Each row comes from the steps of one path. Every step used is in the known rows, and no mark comes twice. Write the path behind each row, first mark first.
(in the rows, 128 means zero)
Known rows:
tulufa, nuti, ziro, bimi, ferup, mipag: [107 123  18 185 157 106 111 134 121 151 129 148 113 171  84 168 137 126
 157 155 132 150 155 133  76 161  73 111 124  84  88 134 134 134 131 142
 120  73 163 136 160 130 129]
mipag, ferup, nuti: [133 122 152 137 126 104  96 117 125 111 126 152 122 129 114 163 146 134
 119 155 129 119 145 132  84 127  70 146 120 102 166 131 173 133 124 116
 117 155 154 119 163 100 128]
nipe, dutid, bipi, bimi, ferup, mipag, ziro: [103 120  98 161 112 108  66 100 129 133 147 105 122 184  96 165 123 121
 105 199 105 242 160 170  75 151 142 147 220 130 143  77 132 131 147 118
 152 104 146 140 146 203 159]
dutid, nibepem: [119  97 177 144 112 113 107 113 134 116 128 130 123 158 129 140 144 144
 103 139 115  88 155 128 107 116 128 129 159 132 133 128 168 160 132 103
 139 129 128 102 134 149 144]
musuzur, nuti, ferup, bimi: [125  77 101 156 135  94 116 117 149 142 158 192 108 104  90 153 153 112
 123 133 175 135 139 135  70 142  79 143 103  94 112 128 146 162 117 116
 112 119 140 124 157 132 131]
bimi, ziro, nuti: [107  64 110 147 139 108 102 130 156 153 127 150 110 141  84 164 137 159
 140 132 119 121 142 149 125 131 104 156 140 107  97 155 152 129 117 114
 135 119 148 120 161 143 132]
musuzur, nuti, ferup, mipag: [121  68 102 157 143  97 121 114 147 152 163 166 107 111 122 132 140 111
 134 162 167 137 153 138  92 142  95 135 157  87 105 123 124 152 120 143
 116  96 141 130 156 137 139]
bipi, dutid, nibepem: [121 110 143 153 119 107 112 113 134 113 126 162 124 166 125 139 150 144
  88 135 137 102 150 148 101 120 176 121 176 128 150 136 160 156 132 110
 127  97 134 114 129 150 154]
mipag, ziro, nuti, ferup, bimi, bipi: [131 135 105 144 146 110  68 119 128 124 131 185 106 111  79 183 144 122
 111 131 183 106 149 189  59 138  38 135 131 103  85  94 152 153 110 114
 109  81 174 120 153 113 142]
nuti, ferup: [118 134  94 153 136 102  96 121 148 144 143 158 120 116 130 135 151 123
 125 118 162 128 143 126 111 135 105 140 124 105 119 112 151 134 123 128
 131 126 147 115 132 143 149]
nibepem, bimi, bipi, dutid, nipe: [113  91 131 137 125  94  89 124 127  87 127 164 140 149  84 120 162 127
  91 144 145 138 140 158 114 110 137 141 159 104 130 121 128 163 129 115
  98  79 156 137  97 151 150]
nibepem, dutid, bipi: [106 104 138 160 127 104 101 116 118 136 123 145 122 165 132 125 139 140
 105 146 130 176 125 115 118 129 117 137 139 122 139  74 141 137 145 106
 136 134 118 118 107 150 147]
bipi, bimi, ferup: [114 148  62 144 104  88  83 107 154 135 142 178 143 150  87 166 143 125
 122 138 109 164 152 164 103 136 137 126 156  97 134 126 150 130 125 121
 139 137 133 109 129 188 154]
musuzur, nuti, tulufa: [132  63  74 140 125 103 135 110 157 147 148 166 113 120 106 157 150 130
 114 131 162 115 150 135 115 129 109 124 139 104 139 145 160 134 122 116
 106 113 115 114 143 150 150]
bimi, ziro: [112  87  89 151 126 105 102 126 161 139 138 157 124 150  99 146 147 149
 125 158 109 133 138 135 131 127 132 165 153 110 118 148 137 130 124 121
 139 153 126 119 154 153 149]
tulufa, nuti, musuzur: [111 129 119 173 144 123 135 124 131 144 133 156 137 145 100 149 145 125
 104 129 155 100 162 112  97 156 148 136 111  99 127 136 167 136 120 120
 123 155 149 122 136 110 137]
mipag, lapav: [119 143 113 143 113 100 109 126 144 118 124 162 127 134 139 132 144 133
 114 127 126 128 153 141 106 132 127 139 141 125 132 147 165 139 125 104
 160 136 129 112 136 120 146]
ferup, nuti, ziro, bimi: [110 109  89 168 140 104 114 134 141 132 133 172 111 152  89 162 148 145
 147 130 146 143 142 106  93 128  13 136  99  99 116 131 164 137 127 148
 102 100 147 144 173 117 125]
mipag, ferup, bimi, ziro, nuti, tulufa: [141  80 125 147 143  95  81 118 147 141 120 162  89 122  81 194 153 138
 136 143 153 123 140 170  82 146  40 134  96 103 121 146 175 130 126  75
  91 127 166 115 181 118 140]
tulufa, nuti, ferup, bimi: [126 129  97 172 155 113 114 122 126 135 145 173 116 115  94 145 155 102
 115 129 162 121 136 128  72 153 100 142  89 102 116 113 161 135 115  99
 132 129 160 117 133 117 128]
bimi, ziro, nuti, ferup, mipag, lapav: [113  81 107 157 150  98  92 127 148 166 136 169 104 120 129 144 137 126
 162 145 149 139 154 165 104 156  67 144 138  90  73 151 140 129 117 119
 144  77 176 135 168 129 138]
tulufa, nuti, ziro, mipag: [113 109  31 179 145 120 138 143 126 160 130 153 125 146  84 152 138 125
 135 135 146 165 161 100  82 134  98 143 177  91 116 119 145 137 127 124
 139 140 133 134 146 122 152]
mipag, ziro, bimi, ferup, nuti, musuzur: [112 120  62 145 131 113  74 123 121 135 119 187 124 162  74 203 138 142
 120 128 160 121 164 148  70 165  43 133  77 104 114 143 164 142 123 146
  79 114 169 164 205 114 136]
nipe, dutid, bipi, bimi, ziro: [ 93  86 133 166 113 104 100 113 164 137 153 104 131 185  85 145 144 147
 113 170  88 244 136 119 125 128 161 177 191 123 140 101 152 126 138 114
 157 146 137 126 136 201 156]
tulufa, nuti, ferup, mipag, ziro, bimi, bipi: [122 162  85 158 166 118  97 125 115 112 134 143 115 142  98 147 141 118
 110 152 150 111 154 172  75 148  72 131 161 106  94  88 142 138 115 140
 106  66 173 133 153  87 145]
tulufa, nuti, ziro: [113 129  47 175 142 125 138 127 135 152 134 152 132 146  96 153 148 127
 128 147 150 130 150 110 100 133 108 143 141  96 130 123 149 124 125 126
 152 139 138 122 123 129 139]
ziro, bimi, bipi, dutid, nibepem: [116 128 158 148 125  94 100 122 131  82 120 159 123 186 105 145 153 158
  86 119 121  96 146 155  95 116 137 108 172 120 119 133 167 174 124 129
  93  55 153 109 139 119 152]
ferup, nuti, ziro, mipag, lapav: [122 101  50 162 124 105 118 141 133 150 131 194 123 138 108 156 137 122
 148 143 146 177 167 108  72 130  38 148 158  86 122 142 154 141 125 132
 140 127 136 146 172 119 148]
nipe, dutid, bipi: [ 99  90 149 163 127 111 105 123 135 123 138  78 113 168 124 133 141 142
 103 145 112 199 134  89 109 135 158 155 166 134 141 102 158 139 141 112
 154 123 145 119 131 161 142]
nipe, dutid, nibepem, bimi, bipi: [106  69 236 140 112 107  84 104 129  85 129 117 149 169 107 128 155 127
  85 162  95 116 156 112 111  99  87 147 160 128 110  90 150 163 130 118
 144  93 148 117 139 190 157]
ziro, nuti: [111  95 144 146 139 103 108 129 141 140 122 144 102 129 103 154 136 147
 128 114 134 118 146 142 103 132 103 134 135 115 106 135 169 138 121 110
 132 112 147 110 146 128 127]
bipi, bimi, ferup, mipag, ziro: [125 152  61 147 112  97  70 104 141 132 145 170 130 149  93 170 127 115
 111 187 119 171 169 213  79 142 123 135 206 114 131 107 127 131 132 130
 135 122 131 130 152 179 161]
bimi, bipi, dutid, nipe: [114 117  84 144 127 106 104 128 133 104 130 144 129 163 106 132 157 134
  98 149 141 150 138 152 110 121 178 143 170 103 137 148 137 165 125 128
 103  78 158 120  94 126 145]
bipi, dutid, nibepem, bimi, ziro: [111  49 161 143 123  99  93 109 141 108 127 195 139 166  83 134 157 150
  93 152 131 101 144 159 124 108 142 142 172 121 133 123 137 148 133 101
 127 112 135 143 150 186 162]
nuti, ferup, bimi: [128 122 110 163 141  92  88 122 144 130 148 180 107 111 113 142 154 111
 119 128 164 137 135 135  78 144  80 144 101 108 110 112 149 147 123 113
 117 130 152 116 146 136 140]
ziro, mipag, ferup, bimi, bipi: [148 131 141 145 125  84  76 133 121  90 124 159 116 134  88 164 144 122
 105 154 113 158 154 150  41 123  83 138 180  95 120 113 149 180 123 102
  94 152 151 104 170  88 154]

Which path is each row?
[102  89 110 150 125 112 103 123 123 142 110 129 123 160 141 117 146 125
 120 154 117 170 128 117 126 126  96 164  98 128 122 123 141 151 141 109
 129 129 125 140 102 147 134] -> nibepem, dutid, nipe
[116 138 130 143 131  91  96 133 142  95 128 146 118 156  99 142 149 151
 111 118 108 120 141 137 107 123  98 125 146 111  99 128 160 157 119 136
 100  91 144 104 143 110 143] -> ziro, bimi, bipi
[125 141 133 145 141  99  82 128 128  90 131 134 106 157 104 146 133 141
 102 169 114 124 156 184  81 128  76 132 193 126  96 109 134 158 124 142
  97  72 141 127 169 102 152] -> ferup, mipag, ziro, bimi, bipi
[125  74  44 175 161 112 110 138 133 155 148 180 115 128  64 153 148 114
 136 138 136 164 140 124  74 154  93 172 131  87  93 124 139 139 112 104
 122 144 155 134 176 127 140] -> tulufa, nuti, ferup, bimi, ziro, mipag
[123 115  96 147 114  95 108 142 136 127 121 159 119 135 128 131 136 130
 119 116 113 162 163 131  87 131 122 145 178 119 119 143 160 152 126 105
 148 145 123 122 161 117 156] -> ziro, mipag, lapav
[120 140 107 155 154  99  78 128 135 126 132 139  89 127 126 139 136 131
 123 139 161 137 151 171  83 147  48 134 152 131  98 102 141 143 131 135
 104  86 153 153 178 111 149] -> nuti, ferup, mipag, ziro, bimi
[122  83 221 128 109  99  87 105 125  79 129 160 148 151  95 132 153 134
  88 149 112  64 159 141 111  95  95 121 168 113 115  94 149 169 127 107
 123 102 135 104 124 166 157] -> dutid, nibepem, bimi, bipi
[133 109 123 149 125  91  79 123 145 115 129 161 112 141  87 169 152 139
 123 171 115 143 135 158  82 134  88 164 126 113 132 140 148 148 129  93
 120 178 149 119 177 110 141] -> mipag, ferup, bimi, ziro
[125 124 143 156 127  93 106 125 139 121 138 150 116 134 152 119 136 119
 120 166 112 143 160 153  92 142 121 135 171 119 118 142 143 143 130 113
 149 108 133 117 145 122 144] -> ferup, mipag, lapav
[125  69  60 165 146  91  84 139 151 152 151 191 106 122  82 152 147 122
 139 139 140 178 139 135  80 145  76 168 146  95  84 125 129 152 119 116
 110 141 147 137 185 147 157] -> nuti, ferup, bimi, ziro, mipag
[135  93  99 147 135 108 112 116 143 135 147 171 114 124 113 155 153 121
 122 142 150 117 143 125 114 137  66 134 111 101 152 136 173 114 119 123
  96 113 133 113 143 149 140] -> ferup, nuti, tulufa
[145 156 161 143 122  88  77 118 128  84 127 158 122 132  96 166 152 125
 100 163 123 125 144 161  60 124  87 131 144 100 135 115 156 165 122 103
 106 145 158  94 148  91 145] -> mipag, ferup, bimi, bipi
[104 144  59 177 150 116 134 140 132 137 121 140 112 158  86 154 149 145
 136 116 145 129 145 108  97 136  74 130 112 108 109 125 166 133 128 124
 131 111 144 134 145 106 133] -> tulufa, nuti, ziro, bimi
[116  89  71 148 130 102 123 114 153 153 150 172 118 111 110 146 149 125
 128 124 172 124 144 127 101 129  95 141 128  92 119 129 144 149 117 132
 129 122 137 124 145 135 139] -> musuzur, nuti, ferup
[116 120 113 135 135 118  96 122 134 135 114 143 104 126  97 169 130 150
 112 122 151 105 154 177  91 130  87 143 155 135 118 123 165 135 124 107
 139 116 144 129 156 121 139] -> mipag, ziro, nuti
[125 145  74 163 158 129 107 118 118 141 142 143 115 119 119 137 137 106
 113 167 170 121 156 164  82 153 102 146 164 114 124  92 137 120 122 124
 141 112 153 139 145 117 145] -> tulufa, nuti, ferup, mipag, ziro
[102  95 114 163 113  96  95 106 145 148 137 174 140 177  92 138 140 144
 114 170  98 219 126 144 134 123 124 158 167 110 137  78 135 125 141 107
 140 153 109 128 109 188 159] -> nibepem, dutid, bipi, bimi, ziro
[108  70 142 168 146  89  89 114 155 165 160 148 102 139  85 149 130 139
 147 155 141 195 147 170 105 148  99 132 191  85  98  95 136 132 131 110
 121  82 170 127 134 174 143] -> dutid, bipi, bimi, ziro, nuti, ferup, mipag
[125  45  43 154 128  90 112 133 152 158 148 219 111 120  77 158 147 117
 141 139 151 180 152 143  63 145  64 166 140  87  88 158 138 166 114 107
 129 133 141 148 196 122 147] -> musuzur, nuti, ferup, bimi, ziro, mipag, lapav
[128 134  65 161 126  93  97 137 133 144 115 145 112 134 111 164 139 136
 140 141 147 171 164 119  71 121  62 135 188  95 132 115 145 153 139 119
 124 167 144 133 170 109 167] -> nuti, ziro, mipag, ferup
[116  95 151 161 137 109 113 121 139 139 143 179 132 137 106 156 145 129
 117 143 157 120 159 108  93 147  89 145 100  88 131 141 164 140 118 140
  95 142 152 131 163 121 133] -> ferup, nuti, musuzur
[134 128 136 162 133  94  83 109 130 101 143 201 126 149 106 151 161 116
  90 145 170 103 145 161  67 131 124 114 153  99 119 111 148 175 118 120
  99  62 170 105 127 140 158] -> nuti, ferup, bimi, bipi, dutid, nibepem
[130 128 162 151 130 104  98 116 128 127 126 168 129 133 115 173 147 132
 118 149 164 116 163 117  75 147  67 142  93  91 156 141 174 144 123 128
  91 167 167 135 174  88 136] -> mipag, ferup, nuti, musuzur
[109  37 165 153 164  88  75 119 146 150 144 178 107 109  87 136 141 126
 152 151 156 126 146 163 115 140  38 146 134  89  66 110 118 130 121 121
 115  81 173 151 172 173 141] -> nibepem, bimi, ziro, nuti, ferup, mipag
[108  67  21 168 138  89 110 126 143 156 143 169 104 159  80 179 133 135
 159 162 146 166 157 141  74 148  50 113 143  80  82 149 119 162 132 156
 104  65 145 148 184 142 134] -> musuzur, nuti, ziro, bimi, ferup, mipag
[120 130 137 152 146 100  89 130 133 106 127 128  92 147 116 139 129 145
 110 156 125 136 155 179  84 138  79 137 170 147 108 115 145 147 135 124
 106  97 130 144 183 108 145] -> ferup, mipag, ziro, bimi
[143  87  75 142 121  92  90 115 155 142 141 187 124 136  72 182 148 124
 134 161 119 193 158 153  90 127  49 148 175  83 164 130 174 115 123 110
  86 162 137 132 186 150 166] -> bipi, bimi, ziro, mipag, ferup, nuti, tulufa
[107  10 210 132 126 108  92 113 138 124 116 158 124 148  71 153 144 156
 123 135 118  70 154 147 123 110  67 142 136 121  93 126 155 152 128  84
 135 107 150 132 160 177 137] -> dutid, nibepem, bimi, ziro, nuti
[104  75  98 165 118  92  95 120 138 156 134 176 132 179  80 138 131 142
 119 160  91 252 137 134 115 123 118 161 206 106 124  73 133 137 144 106
 129 162 105 136 132 187 169] -> nibepem, dutid, bipi, bimi, ziro, mipag
[111 102  70 142 131  98  85 128 128 123 130 172 116 160  82 176 144 141
 137 122 113 133 139 128  91 150  59 129  81  99 115 147 164 135 119 136
 103  94 159 130 176 133 119] -> ziro, bimi, ferup, nuti
[127  87  79 148 140 109 110 109 140 150 153 166 106 109 116 146 134 115
 119 175 182 133 160 173  78 140  81 145 180 107 117 107 121 148 123 140
 121 101 134 149 169 130 150] -> musuzur, nuti, ferup, mipag, ziro
[113  64 130 147 127  95  76 111 123 131 137 214 150 133  69 171 149 117
 123 137 161 114 163 121  90 152  58 130  71  73 119 126 145 138 121 134
  92 127 165 152 169 171 138] -> nibepem, bimi, ferup, nuti, musuzur
[117 151  87 163 168 120 104 128 117 130 130 135  97 134 110 139 138 122
 118 138 159 118 150 165  76 157  67 136 139 126 105  97 152 128 123 122
 118  87 163 151 168  93 136] -> tulufa, nuti, ferup, mipag, ziro, bimi
[107 108  88 156 108  98  82  96 115 145 138 196 148 174  87 167 137 121
 119 167 112 217 133 137  97 143  85 133 123  85 152  76 148 121 136 119
 124 120 134 129 110 191 136] -> nibepem, dutid, bipi, bimi, ferup, nuti
[117 145 107 140 128 108  90 130 137 107 113 138 104 147 101 156 140 157
 102 116 132 117 146 162  95 127  81 142 143 152 121 118 167 143 131 117
 119 122 132 141 170 106 146] -> mipag, ziro, bimi
[119  91  58 141 124 106  88 118 129 135 138 177 136 146  93 173 143 125
 131 152 121 129 144 132  94 145  97 138 108  84 136 146 151 126 117 133
 125 117 151 121 157 154 125] -> bimi, ferup, nuti
[149  92 100 139 132  98  96 125 125 131 128 159 106 120 112 173 145 122
 123 136 149 148 157 125  75 134  43 129 144  95 162 126 181 130 127 110
  80 142 144 124 181 112 152] -> ziro, mipag, ferup, nuti, tulufa
